Each row comes from the steps of one path. Every step used is in the known rows, and no mark comes twice. Write the path behind each row, first mark first.
Known rows
kotam-tebe-vimu-rabete: 142	-398	-84	213	-66	-172	-76	-75	168	-77	60	233	-11	-133	-243	-218	12	-49	140	22	143	-113	223	-277	-44	16	124	193	87	138	367	-28	-87	-126	-71	289	194	51	218	-90	10	158	-197	116	50	350	-8
zuna-meve-detis: -240	354	153	-316	2	-136	-29	-738	100	247	-54	97	-269	-442	-94	184	-127	10	-64	235	-603	-525	463	304	-131	-228	-281	-275	191	249	-329	-338	39	-321	-106	-218	-79	37	-131	213	179	-282	216	91	129	-514	22
pomi-detis-meve-zuna: -362	222	-128	-593	34	619	161	-319	-101	-49	229	-124	-145	-532	-455	105	-449	-27	126	203	-481	-761	488	329	86	-31	-396	-18	141	50	-420	125	170	-140	-116	-209	-176	-316	-383	254	238	-340	249	218	251	-450	259
vimu-tebe-zuna-meve: 78	43	-141	90	-8	36	141	-382	250	-40	248	151	-111	36	-72	220	-101	-49	217	222	-144	139	462	-57	-115	19	46	253	131	154	85	-226	171	-97	-152	47	-81	-104	-164	184	-395	40	-68	-67	153	101	156
rabete-kotam-pomi-vimu-tebe: 536	-161	-84	-194	-172	2	-46	4	72	-415	80	-31	0	50	-74	18	-159	-171	-129	-366	315	-5	68	-199	-98	-125	46	8	-150	48	167	-105	0	36	-226	187	126	55	192	68	-86	14	-72	-160	-93	207	-405
divud-rabete-kotam-tebe: 283	35	419	-322	-234	-229	-52	13	-124	-351	-168	227	-129	22	-14	-116	122	-157	-442	-376	356	244	100	32	178	332	264	135	-39	383	20	-107	-86	-468	-104	268	350	177	385	19	-225	355	58	-33	-41	309	-305
kotam-tebe: 25	-171	5	-114	-169	94	113	-269	118	-119	-23	44	-122	-102	-158	-76	-43	69	5	-66	23	-155	227	-228	60	3	-80	65	122	3	-129	-70	-120	-346	-34	104	67	45	199	-12	-132	72	9	146	118	234	-164
pomi-vimu-tebe: -60	16	-120	-92	-232	-101	-256	-6	33	-326	195	-20	-125	-224	-187	38	-123	-150	24	-183	-44	-472	308	-167	0	-37	-16	-79	-194	238	119	-126	14	-82	-329	99	111	-21	-14	105	73	38	-70	101	85	85	-103
pomi-vimu: -302	43	89	-242	-254	-136	-231	-76	-115	-187	93	-148	-181	-370	-195	-91	-47	-147	-107	-102	-131	-760	328	-12	57	-53	-113	-171	-103	215	50	-152	-10	-121	-279	52	154	-16	58	64	375	-62	106	228	147	-91	-160
kotam-pomi-detis: -38	-313	-289	-136	-126	534	144	-310	151	175	-100	-145	-72	-160	-452	-8	-67	-25	95	-83	-22	-544	239	-78	20	-159	-149	-81	131	-132	-154	-23	89	-38	-102	2	-126	-152	-11	123	233	-203	-33	-118	279	-220	-102
rabete-kotam-pomi-dinin: 438	-227	-2	-244	-94	228	102	-178	-85	-216	-56	-276	29	99	-60	21	-3	-92	-100	-224	290	-83	-4	-198	-94	-142	-90	64	-2	64	-68	-166	-126	-26	-67	134	50	24	220	-48	53	-110	70	-207	-93	46	-510
tebe-vimu-rabete-kotam-pomi-zuna-meve-detis: 228	-184	-34	56	101	-261	-160	-158	133	41	109	272	46	-248	-238	-65	-83	-172	-38	60	-46	-104	252	24	-278	-185	125	167	119	222	504	-169	138	153	-94	162	87	64	-20	10	272	-87	-133	-112	-86	-81	26
divud-rabete-kotam-pomi-vimu-tebe-zuna-meve: 411	-50	45	-160	-170	-367	-10	-113	-24	-348	-56	217	-29	36	-14	86	68	-255	-200	-224	395	310	253	55	-37	148	339	125	-26	310	396	-104	142	-161	-197	269	174	100	119	152	-190	303	-34	-219	-96	233	-191
tebe-dinin: -135	163	126	-63	-321	-10	-20	-447	-106	98	-65	-283	8	-312	-45	-2	-40	-72	102	-7	-265	-260	97	-173	91	125	-285	-135	75	184	-163	-534	-155	-69	-80	218	41	-159	1	-30	63	-158	68	8	111	-171	-256
kotam-pomi: 94	-234	-40	-133	-182	276	187	-386	272	82	-150	-119	-82	-75	-187	5	-5	-45	4	-64	-37	-342	210	-227	22	-131	-204	9	35	-46	-81	-79	94	-168	-89	43	-5	-106	294	92	-36	-75	-43	-154	206	-132	-358
divud-rabete-kotam-pomi-zuna-meve: 232	-3	311	-393	-177	-163	103	-209	-78	-166	-219	239	-108	-89	-101	75	93	-231	-397	-250	229	195	198	126	49	116	158	192	19	295	155	-124	123	-292	-30	101	127	109	210	90	-7	275	99	-203	-56	-33	-266
divud-rabete-kotam: 139	205	598	-404	-226	-185	-144	42	-159	-244	-146	152	-188	-26	-28	-108	154	-219	-542	-349	161	59	142	152	203	377	211	113	-123	537	-38	-217	-2	-415	-193	198	379	107	379	87	-134	250	116	-72	27	34	-308
zuna-meve: -191	153	232	-283	-54	-81	139	-620	74	181	-64	114	-306	-358	-97	169	-15	-75	1	214	-383	-442	442	172	-37	-156	-262	-39	78	207	-192	-299	34	-281	-29	-188	-68	-29	-5	102	142	-49	206	130	157	-349	2
detis-meve: -218	151	176	-619	-33	299	200	-333	18	-88	184	-21	-269	-479	-54	92	-274	-9	-58	148	-451	-467	370	41	168	-67	-338	117	57	164	-255	-39	202	-408	-117	-91	-29	-277	103	200	-75	-154	163	205	157	-254	-27
rabete-kotam: 212	141	434	-362	-123	64	-44	-34	-80	-229	68	-30	-194	-11	-25	-83	-66	-108	-365	-248	25	-94	109	52	38	86	-37	86	-58	237	-169	-276	-57	-166	-140	72	220	53	235	37	-88	-42	148	11	30	-5	-304
pomi-kotam-tebe-vimu-rabete: 61	-341	-164	0	-148	-146	-136	89	-61	-170	323	-43	-32	-118	-330	-285	16	-1	27	-140	295	-216	56	-374	-23	63	116	75	-75	200	418	112	-130	-79	-234	375	248	100	155	-104	389	134	-133	189	-13	275	150
vimu-rabete: -77	81	337	4	-32	199	-58	-44	152	87	-112	171	-207	-180	-327	46	173	-209	-110	40	-183	-313	260	-105	118	115	-52	239	5	411	4	-203	28	-203	-147	63	238	-148	376	-1	-5	224	-116	22	283	-30	-159
pomi-kotam: -214	42	147	-344	-233	121	-84	-36	-136	-64	273	-290	-204	-123	-255	-152	-1	-11	-187	-174	-19	-493	109	-165	90	97	-119	-70	-152	284	-50	-20	-55	-197	-295	128	198	-7	129	46	376	-46	99	170	141	-155	13
divud-rabete-kotam-pomi: 327	-2	389	-334	-234	-116	-15	-67	-19	-212	-242	123	-104	49	-46	-71	139	-211	-448	-369	309	124	97	23	140	243	192	96	-84	354	51	-122	51	-347	-150	228	290	81	457	95	-175	250	33	-222	5	61	-423
tebe-kotam-pomi: 159	-106	-30	-29	-149	38	33	-261	237	241	13	-119	45	27	-151	-196	39	-52	104	-30	73	-195	94	-330	-53	1	-177	-52	-52	-37	134	-60	57	38	-89	241	43	-47	94	67	222	-147	-57	-10	146	-210	42

Which path is each row?
75	73	233	-136	-131	-192	-293	202	-141	-318	56	72	-142	-256	-247	-31	32	-308	-218	-189	86	-413	196	-26	-2	20	84	40	-126	388	270	-177	-35	-2	-270	173	315	10	217	-18	312	186	-36	129	68	148	-240
pomi-vimu-rabete-kotam
267	25	-355	43	-25	55	4	-354	360	126	171	157	97	2	-177	134	-207	-11	243	10	-94	117	224	-281	-233	-142	-86	9	21	41	149	-113	141	44	-105	118	-181	1	-278	172	-38	-143	-183	-146	18	-177	271
vimu-tebe-kotam-pomi-zuna-meve-detis
-45	-194	-210	-140	-139	-71	170	-251	-102	-131	358	-149	-101	-61	-233	-74	-61	105	97	67	180	-53	228	-197	-79	12	40	57	164	16	206	83	-47	-166	-149	220	31	80	-101	2	257	31	85	216	47	214	228
pomi-kotam-tebe-zuna-meve
353	-310	118	129	-3	-181	-175	68	151	-55	74	167	24	-68	-179	-214	62	-218	-54	-72	182	-103	123	-145	-116	1	168	228	-61	262	502	-138	58	135	-166	298	266	3	293	-42	96	54	-202	-118	-18	110	-147
tebe-vimu-rabete-kotam-pomi
-43	-139	-387	-429	-29	651	322	-442	138	-2	29	-161	-28	-354	-445	149	-363	-25	211	127	-225	-592	375	58	12	-215	-383	-11	156	-179	-230	195	233	-52	-65	-120	-245	-295	-171	232	153	-298	91	-51	231	-346	-5
kotam-pomi-detis-meve-zuna
416	-85	211	-254	-146	32	65	-50	-41	-370	53	76	-118	53	-17	-99	-106	-29	-238	-265	247	147	65	-117	6	55	43	109	43	64	-99	-168	-162	-225	-43	161	193	158	231	-37	-189	63	81	53	-54	330	-317
rabete-kotam-tebe
196	-293	-475	64	-131	-60	127	-389	247	-129	88	-20	8	-98	-187	181	-110	-91	289	41	95	-194	381	-218	-206	-271	-35	-10	53	-94	340	-31	184	67	-179	106	-133	-73	-78	146	-3	-9	-128	-141	76	92	-114
kotam-pomi-vimu-tebe-zuna-meve
213	108	-16	69	-129	47	-145	-56	242	6	229	77	-15	104	-84	-53	-48	-71	130	-97	-4	37	147	-320	-10	152	-30	91	-198	238	59	-166	4	-42	-222	229	101	-40	-21	99	-189	10	-156	1	99	-1	199
vimu-tebe-kotam
448	-85	247	-38	-13	186	24	26	166	-90	-144	182	-98	29	-255	62	87	-244	-187	-162	162	68	75	-164	-9	10	47	284	-12	268	144	-164	24	-52	-113	160	236	-65	475	-24	-103	231	-169	-190	86	135	-389
vimu-rabete-kotam-pomi
350	-95	36	-220	86	423	125	13	64	-109	-29	189	-108	-204	-369	118	-90	-202	-74	-93	68	-86	143	-48	12	-44	-16	280	102	198	82	-38	101	-50	-108	108	90	-196	219	36	40	108	-125	-111	100	45	-139
vimu-rabete-kotam-pomi-detis-meve
-58	-216	-185	-123	-192	45	97	-58	-99	-208	393	-228	-46	37	-255	-199	-50	122	18	-64	249	-50	153	-292	-11	124	84	76	114	6	185	119	-52	-147	-209	316	128	55	4	-5	180	38	20	184	107	306	153
pomi-kotam-tebe-zuna
223	-38	-2	14	-213	-291	-222	70	-199	-372	17	29	21	-287	-214	-21	-15	-251	-20	-226	216	-136	70	-206	-34	36	73	-17	-32	250	356	-267	-178	64	-179	349	255	35	110	-134	282	201	-100	103	-71	366	-286
pomi-vimu-rabete-kotam-tebe-dinin
304	-6	28	-351	-44	102	129	-337	56	-106	-5	51	-49	-109	-129	129	-229	-64	-239	-127	-53	24	178	73	-205	-255	-96	36	178	-10	-31	-183	107	-35	-8	-35	-88	105	-31	99	56	-175	107	-179	-74	-150	-242
rabete-kotam-pomi-zuna-meve-detis
515	-205	-164	-79	-152	-26	11	25	61	-418	187	-72	42	136	-65	3	-178	-138	-73	-253	359	135	149	-186	-165	-74	141	96	-20	-16	308	-96	82	119	-227	250	90	29	76	97	-167	-5	-76	-183	-66	303	-322
rabete-kotam-pomi-vimu-tebe-zuna
328	-139	76	-343	-91	156	222	-250	31	-151	-7	62	-81	-67	-144	124	-151	-112	-200	-135	99	82	175	-18	-132	-200	-83	216	99	-47	67	-152	98	-12	50	-11	-79	53	38	35	51	-35	107	-168	-51	-54	-257
rabete-kotam-pomi-zuna-meve
414	-56	282	-20	-4	77	-19	99	77	-233	-63	280	-118	6	-225	-1	76	-176	-181	-161	210	165	85	-161	19	123	136	316	42	295	115	-148	-107	-181	-62	206	294	33	411	-97	-133	334	-133	-3	44	381	-273
vimu-rabete-kotam-tebe
189	118	259	-400	-138	-199	9	-281	-49	-127	-202	232	-83	-151	-98	70	2	-167	-433	-232	66	143	212	212	-7	83	159	43	91	335	52	-152	132	-317	-82	77	103	161	135	157	15	105	87	-213	-63	-128	-240
divud-rabete-kotam-pomi-zuna-meve-detis
245	-304	15	69	62	-229	-63	-86	88	13	112	267	8	-211	-240	-62	-4	-220	4	42	96	-46	238	-53	-206	-135	124	315	37	192	594	-142	126	188	-47	173	95	19	57	-54	248	67	-136	-104	-67	22	11
tebe-vimu-rabete-kotam-pomi-zuna-meve
19	55	-163	-7	-215	-238	-319	72	22	-214	285	-38	-25	-149	-151	-94	-95	-155	119	-183	54	-374	224	-248	-61	35	-9	-114	-253	229	286	-103	-8	60	-329	237	141	19	-121	85	222	-15	-110	171	31	44	125
pomi-vimu-tebe-kotam
-32	-69	-199	12	4	-104	215	-585	146	1	98	80	-92	-123	-99	52	-148	145	180	289	-129	39	447	6	-177	-82	21	5	448	-83	5	-119	31	-256	-8	63	-104	75	-173	126	-140	-98	74	119	114	192	92
kotam-tebe-zuna-meve-detis
201	-154	276	77	-3	-257	-276	143	33	-56	150	187	-41	-127	-168	-235	52	-217	-133	-62	90	-176	159	-32	-57	109	170	225	-91	401	430	-213	14	85	-205	272	330	10	241	-59	121	64	-141	-3	-2	76	-75
tebe-vimu-rabete-kotam
171	-64	88	-80	-117	-204	-222	184	-118	-400	36	128	-101	-221	-258	-51	-14	-250	-133	-225	227	-252	170	-128	-20	-4	134	64	-60	280	313	-118	-92	-28	-210	223	295	69	214	-70	246	246	-81	153	-1	368	-238
pomi-vimu-rabete-kotam-tebe
101	-276	-164	17	-159	61	-11	-146	184	-71	-132	-24	-49	-210	-336	48	44	-205	72	-83	92	-494	229	-270	-49	-177	-62	-4	-40	80	290	-6	95	1	-196	133	102	-111	296	48	258	106	-187	-86	156	25	-334
kotam-pomi-vimu-rabete
401	-94	-236	124	-124	118	-6	-138	389	39	140	38	65	169	-127	-17	-52	-68	217	-134	153	106	108	-459	-71	21	-54	88	-173	71	151	-77	60	27	-187	257	24	-67	34	109	-213	3	-248	-154	82	31	78
vimu-tebe-kotam-pomi
347	43	27	-175	0	-173	110	-305	-6	-256	158	102	-70	10	20	-8	-188	62	-114	11	86	298	250	92	-199	-35	112	45	334	-7	-3	-207	-36	-164	-47	139	43	184	-79	66	-204	-108	126	35	-73	271	-70
rabete-kotam-tebe-zuna-meve-detis
5	10	-174	-107	-46	-16	47	-451	202	319	69	-20	78	-174	-213	-55	-112	2	120	103	-147	-163	226	-163	-213	-174	-192	-89	135	-75	152	-95	167	71	-8	93	-154	24	-251	114	402	-286	8	-15	73	-390	257
tebe-kotam-pomi-zuna-meve-detis
